Each row was made from one small tree. The marks that hang from a mark follow it in brackets, in alphabetical order. Every link used is in the known rows. Write each row's tree.
Known rows
S{A{N{C{V{X}} R} Q}}: [-2.81 -2.66  5.49 -3.48 -0.45 -0.56 -1.89 -3.85  6.89  0.06 -6.07 -1.61
  2.22  0.92  3.46  2.22 -4.08 -1.97 -0.90]
N{A{S} C}: [-2.09 -1.27  4.69 -3.31 -0.55 -2.21  0.61 -3.02  3.66  2.22 -4.81 -1.70
  2.00  0.30  3.47  0.22 -3.86 -0.76 -1.55]
P{C{V{X}}}: [ 0.23 -0.70  3.28 -2.06 -1.18 -3.09 -2.56 -1.50  5.06  1.74 -3.77 -2.41
  1.98 -0.25  0.97  2.74 -4.23  1.12 -3.12]
N{A C{V} R}: [-4.93 -2.55  7.74 -2.36 -0.07 -0.85 -1.07 -4.39  3.21  0.47 -4.75 -1.71
  4.10 -0.33  4.84  0.16 -2.69 -1.23 -0.75]
V{C{N{A{Q}}} X}: [-2.53 -1.35  4.09 -3.96 -0.90 -2.24 -1.23 -2.25  4.88  2.00 -5.44 -1.36
  1.52  0.30  2.31  3.28 -2.52  0.61 -1.95]
X{V{C{N}}}: [-1.38  0.44  4.12 -2.27 -1.82 -2.95 -0.91 -3.92  5.52  0.84 -2.72 -1.55
  1.10  1.88  2.83  1.49 -1.73 -0.15 -2.93]
C{N{A{Q S} R} V{X}}: [-5.29 -2.25  7.36 -3.56 -0.47 -0.89 -0.71 -2.60  4.65 -0.19 -6.70 -1.64
  2.15 -1.69  5.90  1.03 -4.59 -0.75 -0.81]
R{N{A C{V{X}}}}: [-3.65 -1.24  6.91 -2.06 -0.56 -1.68 -1.48 -2.15  5.01  1.44 -4.23 -1.24
  3.24  0.74  1.73  1.32 -2.67 -0.19 -1.58]
S{A{N{C R} Q}}: [-2.74 -1.91  3.54 -4.23 -0.57 -0.38 -0.38 -4.56  5.80  0.00 -5.41 -1.63
  1.47  2.36  3.91  2.42 -2.55 -2.31 -0.75]
X{V}: [ 0.44  0.49  3.25 -2.01 -1.97 -1.94 -1.02 -3.50  4.57  0.33 -1.26 -1.58
  1.93  1.75  4.15  1.07 -2.50  0.02 -2.68]
Q{A{N{C{V} R} S}}: [-3.60 -0.87  4.60 -2.95 -0.96 -1.51 -1.22 -2.30  5.39  0.77 -5.63 -2.87
  2.27  0.63  4.21  0.73 -4.39 -2.22 -1.36]
V{C{N} X}: [-1.08  0.25  3.21 -3.52 -0.97 -2.95 -1.81 -0.07  5.15  2.14 -4.46 -1.82
  1.05  1.45  0.51  2.91 -2.13  1.18 -2.52]
V{C{N{A}} X}: [-2.80 -0.46  4.51 -3.34 -0.86 -2.95 -1.53 -0.85  4.93  2.62 -4.46 -1.96
  2.18  0.73  1.71  2.80 -2.45  0.94 -1.49]
A{N Q}: [-1.53 -0.41  1.13 -4.73 -0.90 -0.83 -0.72 -3.38  4.57 -0.04 -4.66 -0.69
  0.03  1.64  2.67  3.81 -2.45 -1.27 -2.24]
N{A{Q} C R}: [-3.70 -3.21  5.49 -4.19 -0.16  0.18  0.13 -5.52  2.32  0.34 -5.82 -1.02
  2.62  0.46  5.20  1.05 -1.84 -1.44 -1.22]
P{C{N{A{Q S}} V{X}}}: [-3.12 -1.74  4.98 -2.97 -1.15 -2.82 -1.06 -3.13  5.51  1.52 -6.14 -2.04
  1.18 -1.48  2.92  2.29 -5.24 -0.22 -2.25]
P{C{N{R} V{X}}}: [-3.20 -0.86  5.22 -2.65 -0.85 -2.37 -2.32 -1.60  4.80  0.79 -4.98 -2.54
  1.90  0.24  1.90  2.21 -3.13  0.11 -2.07]
C{N}: [-2.41  1.59  2.22 -3.12 -1.52 -1.76 -0.92 -0.93  3.89  0.55 -2.08 -1.71
  1.18  2.54  2.77  2.29 -1.41 -0.07 -1.59]
R{N{A}}: [-3.07  0.42  3.43 -2.90 -0.96 -1.67  0.28 -1.72  3.79  0.91 -2.44 -1.82
  2.45  2.00  3.47  2.55 -1.11  0.48 -1.10]

Which tree is each row?
[-1.99 -1.05  5.38 -3.57 -0.17 -2.48 -1.50 -1.47  6.35  1.66 -6.87 -1.22
  0.56 -0.10  0.60  0.96 -5.55 -1.60 -2.42]
A{N{C{V{X}}} S}
[-3.12 -0.65  4.91 -3.36 -0.47 -2.03  1.23 -2.46  4.21  1.68 -5.00 -1.50
  1.50  1.44  2.54  0.74 -2.44 -0.60 -1.70]
R{N{A{S} C}}
[-3.07 -2.41  6.55 -3.19 -0.42 -1.42 -0.01 -3.35  5.31  0.97 -6.71 -0.76
  1.55 -0.59  2.78  1.01 -4.15 -0.66 -2.39]
R{N{A{Q S} C{V{X}}}}
[-0.58 -1.08  5.27 -2.09 -0.79 -1.78 -2.77 -1.71  4.85  1.38 -3.98 -1.20
  2.51  0.38  1.06  1.00 -3.74 -0.04 -2.74]
N{C{V{X}}}
[-2.78 -0.33  3.31 -5.01  0.06 -1.72  0.63 -1.42  4.38  0.38 -6.37 -2.08
  0.18  1.01  3.60  1.66 -3.43 -1.25 -1.33]
A{N{R} S}
[-1.77 -0.46  5.45 -2.24 -0.68 -1.66 -1.82 -1.27  5.27  0.93 -4.20 -1.03
  1.99  1.51  0.37  1.47 -2.33  0.05 -2.77]
R{N{C{V{X}}}}
[-5.89 -1.07  7.68 -2.41 -0.62 -1.18 -2.19 -1.38  4.36  0.30 -4.23 -2.15
  3.81 -0.35  4.85  1.36 -3.12 -0.30 -0.01]
C{N{A R} V{X}}
[-2.49 -0.74  3.11 -4.05 -0.80 -1.42  1.74 -2.92  4.08  0.42 -4.96 -1.31
  0.77  0.70  4.53  2.26 -2.61  0.03 -1.89]
R{N{A{Q S}}}
[-3.27 -2.25  3.84 -5.28 -0.01  0.13 -0.50 -4.82  3.89 -0.24 -7.01 -0.43
  0.36  1.65  2.62  2.28 -1.83 -2.57 -2.02]
A{N{C R} Q}
[-1.97  0.01  4.00 -2.13 -1.41 -3.06 -2.65 -1.25  5.46  1.46 -3.85 -2.29
  1.55  0.44  0.75  2.71 -3.64  0.42 -2.58]
P{C{N V{X}}}
[-3.32 -3.41  5.68 -4.71  0.08 -0.46  1.41 -5.16  2.74  0.60 -7.42 -1.23
  1.59 -0.50  5.64  0.18 -3.35 -1.54 -1.50]
N{A{Q S} C R}
[-4.67 -1.72  4.53 -4.27 -0.46 -1.48  0.26 -4.25  3.54  0.48 -5.76 -1.58
  1.55  0.61  4.48  2.66 -1.01 -0.33 -1.35]
V{C{N{A{Q} R}}}
[-1.38 -1.38  2.68 -4.09 -0.93 -1.51  1.16 -3.55  3.53  0.84 -4.80 -1.50
  1.21 -0.53  5.64  1.88 -4.07 -0.07 -1.74]
N{A{Q S}}
[-2.87 -1.65  4.43 -4.05 -0.51 -1.22  1.60 -4.03  4.12  0.98 -6.04 -0.78
  0.77  0.94  3.22  1.23 -2.55 -0.95 -2.23]
R{N{A{Q S} C}}
[-2.84 -0.57  2.95 -3.58 -1.02 -0.86  0.61 -3.27  3.70  0.20 -3.53 -1.12
  1.70  1.50  4.16  3.08 -1.26  0.12 -1.62]
R{N{A{Q}}}
[-2.34 -0.02  3.38 -2.43 -1.51 -2.19 -1.55 -1.99  6.07  1.41 -4.50 -2.59
  1.94  0.83  3.05  1.22 -4.90 -1.92 -1.87]
Q{A{N{C{V}} S}}
